Each row comes from the steps of one walk. Every step used is in the known rows, and no mark comes twice. Write the walk behind each row, first mark first.
In the rows, 128 means zero.
Known rows:
W L G S K: [134 160 184 147 140 107 123  86 104  70 169  66 109 164 175 125 118 140
 134 110 164 126  64 129  82 177 141 121  60 117  93  83 177]
W L G: [161 137 178 142 117 121 130  97 128  81 136  73 100 152 187 113 127 135
 125 134 159 120  72 146 112 178 164 104  84 146 115  96 209]
D B G S K: [132 145  86 139 154 141  93 109 105  99 105 122 182 104  61 167 124 127
 136 144 129 100 112 100 117 113 100 123 178 100  83 101 119]
P S K: [126 123 141  96 120 120 182 147 106 141 128 174 162 113 106 154  86 108
 137  84 111 176 153 115  97 101  85 121 146 104 134 183  92]
G S N C P: [ 84 149 124 139 138 116  85  91 122 162 175 130 101 159 153 129 163 147
 122 129 165 114 132 122 119 139 118 160  68 116 151  97  84]
D B: [168 125  91 122 122 156 118 125 139 139 105 118 160  84  73 127 120 141
 120 131 128  83 115 102 173  96 137  96 197 140  91 127 124]
N C P Q: [119 114 112 102 114 136 116 162 192 158 120 182 110 120 155 154 165 112
 101 155  70 157 145 144 174 150 162 177 170 179 184 143 114]
L W: [166 122 145 131 151 107 173 139  97 171 177 127  97 122 165  70 131 171
 184 156 133 153 153  93 151 165 130  69 165 163 183 165 210]
C P S G: [143 153 102  81 103 154 194 186 165 114  98 167 131 101 113 119 104 141
  83 136 100 175 154 152 125 140 115 129 142 145 149 116  86]
D B G S P: [133 152  93 145 151 144  95 106 114 116  88 115 179 116  60 155 137 117
 125 143 128  85 113 115 123 102 118 117 163 111  97 103 119]
N C P: [118 132 114 121 119 127 129 152 167 169 137 167 117 101 157 143 160 110
  86 156  85 131 138 153 166 164 152 164 157 165 201 123 111]
S N C: [113 100 118 114 112  96  94 105 150 196 129 120  87 152 188 137 180 110
 133 137 131  74 155 140 172 148 138 175 112 146 201 140 107]
N C P S K: [111 140 118  97 109 126 152 150 156 173 137 182 140 103 145 166 138  97
  79 133  70 151 154 162 146 153 133 171 152 150 206 145  74]
P S N: [136 109 129  89  85 136 153 116 130 176 103 164 128 142 136 137 120 119
 123 118 146 139 177 145 127  97 111 117 111 130 165 176 100]
W L G S N C: [134 150 184 143 114 111 101  64 125 106 157  65  90 176 197 133 143 129
 117 127 173  97  79 152 103 180 159 133  41 135 126  83 170]
G S: [109 139 149 165 154 129 103 112 104 122 179 141 118 129 120 116 122 147
 147 115 180 144 111  82  89 116 106 103  96 101  86 110 139]
S N C P: [113 119  96 100 116 109 108 118 158 189 128 129  89 154 187 126 184 131
 113 150 116  92 152 156 180 161 144 183 118 154 216 122  89]
S G B D: [143  94 136 156 159 107 136 164 126  69 127  58 109  97  93 112 114 124
 176 113 132 121 156  79 120 141 116 154 133  92  64 114 137]
W L G S D: [127 145 184 151 120 116 124  78 118  82 159  60  86 177 184 110 117 130
 126 117 169 110  74 142  99 168 159 117  45 127 102  77 175]
Q P S N C: [120 120 155  91  69 140 151 138 133 189 136 180 151 108 157 120 102 156
  84 121  94 149 139 198 138  93 141 114  96 167 133 217  90]
S N: [128 105 108 115 128 106 110 116 132 163 125 110  90 159 169  97 165 146
 154 137 154  98 142 118 155 135 126 141 118 137 165 133 128]
S G B: [159 102 133 142 156 113 146 172 153  63 118  53 109 106  97 111 102 119
 169  95 145 127 135  88 128 156 103 139 145  98  80 114 129]
C N: [163 128  74 147 161 124 124 172 111 123 151 148  99 123 163  79 177 133
 166  94 124 169  93 136 190 103 129 123 209 126 149  78 164]
W L: [142 156 163 145 112  99 109 114 123  92 153 119 115 129 179  96 140 139
 112 115 147 126  81 145 124 163 144  93 107 153 126 113 189]
C P: [139 150  84 114 148 150 157 179 145 116 130 161 124 113 131  81 138 176
 103 164 106 173 117 132 149 153 139 120 167 155 159 101 133]
W L G S: [146 153 186 154 124 124 117  82 116  77 160  72 100 161 177 117 123 140
 126 126 178 123  69 137  91 172 154 105  54 130  95  82 200]
N C: [122 101 143 139 112 114 110 131 156 180 140 154 112  98 161 158 150  80
 114 133 107 107 141 133 156 146 144 150 149 151 178 151 135]
W L G B: [172 135 170 151 145 133 125  95 117  62 148  47 113 165 163  95 122 152
 143 134 169 138  70 143 118 182 168 107  96 127 109  96 215]

Write each row's walk:
[126 104 137  88  70 132 142 107 146 199 105 169 126 134 148 164 129  94
 108 118 129 123 184 162 137 108 121 139 108 138 192 182  87]
P S N C
[137  91 120 181 199 136 107 130  68  98 170  96 143 117  80  75 135 175
 187 154 146 167 149  78 138 117 152 127 157  89  92 141 187]
G B D
[117 100 120  97  73 154 171 123 132 154  84 157 144 126  92 155  80  80
 108 115 109 121 177 152 140  80 124 120 139 120 141 161  82]
P S D B G
[141 121 163 104  89 150 176 171 130 123 132 148 161  86 113 108  62 161
 101  98 102 175 132 174 117  97 124  98 111 143  76 203 103]
Q P S G B
[132 114 166 115  93 143 170 165 115 126 137 153 162  80 108 109  71 165
 105 113  92 169 144 165 112  84 131 106 105 139  67 204 108]
Q P S G B D
[ 86 154 144 155 186  95 118 122  81 106 199 128 134 134 114 129 114 148
 164  82 153 153 103  65  71 125  79 136 105  77  79 114 102]
G S K
[137 138  81 132 135 150  78  95 116 120  94 117 167 118  73 156 139 133
 129 161 145  81 125 115 133 113 113 118 161 113 100  97 124]
D B G S N
[162 124  80 131 132 157  99 124 128 113  74 129 174  90  70 156 131 121
 127 168 120  90 123 117 150 114 123 105 201 130 106 114 152]
D B G
[102  94  92 127 114 128 137 131 132 130  96 100 112 137 107 122 112  93
 132 133 102  68 144 126 172 108 143 147 155 118 131 111 100]
S D B G
[ 91 137 126 161 184 107  96 129  81  77 137 147 148 139 118 162 137 114
 168 150 138 157 119  97  59 152  73 137 129  80 117 104 160]
B G S K
[ 82 129 126 152 132 130 115  98 112 134 166 105 110 146  99 114 105 129
 132  99 158  95 123  95 123  94 126 131  93  95  80  94  78]
G S D B
[144 138  90 143 139 157  85 104 115 109  97 126 173 101  63 160 128 129
 128 159 141  94 117 109 125 111 112 105 173 111  86  99 138]
D B G S
[117 122 138 123 171  97 149 170 165 139  79 124 120 183 122 113 163 101
 162  85  83 142 120 102 139  78 151 158 146 150 132 175 124]
S P Q
[120 131 127  97  89 131 154 156 180 168 115 171 123  93 145 170 135  85
  72 135  79 133 162 167 149 155 136 166 139 159 195 134  76]
N C P S G
[149 109 156  98  74 131 183 156 158 126  87 149 128  92 109 161  79  81
 118  92 127 141 172 129 100 108  92 111 120 124 112 164  99]
P S G
[135 123 160 104  81 157 170 161 122 156 139 190 165  87 131 105  76 168
  91 119  96 180 123 180 122  81 134  78 118 162  97 215 123]
Q P S
[135 151  85  76 109 158 169 153 144 149 108 178 132 134 130 104 132 166
  86 155 112 175 153 166 142 131 127 130 136 151 185 127  88]
C P S N
[ 95 148 135 174 182 111 103 125  94  98 109 136 145 157 117 147 153  98
 156 149 138 137 120 117  68 132  99 133 106  93 133 105 162]
B G S P
[101 126 118 158 158 119  74 106  98 105 119 139 123 160 137 149 160 121
 162 175 163 132 135 118  83 150  93 134 103  95 140 100 168]
B G S N
[ 89 148 155 153 177 107 114 127 128 125 142 129 122 182 110 122 149 128
 157  81 141 150 111  85  90  83 124 140  88 112  89 134 106]
G S P Q
[106  93  98 122 109 129 149 131 141 150 116  94 104 132 110 104 103 106
 126 108 107  63 137 114 186  95 153 144 150 127 121 119  80]
S D B
[134 140  92 131 147 148  87 115 131 106  75 125 174 132  56 163 141 119
 136 143 119 102 118 107 129  90 123 126 174 120  86 117 124]
D B G S P Q
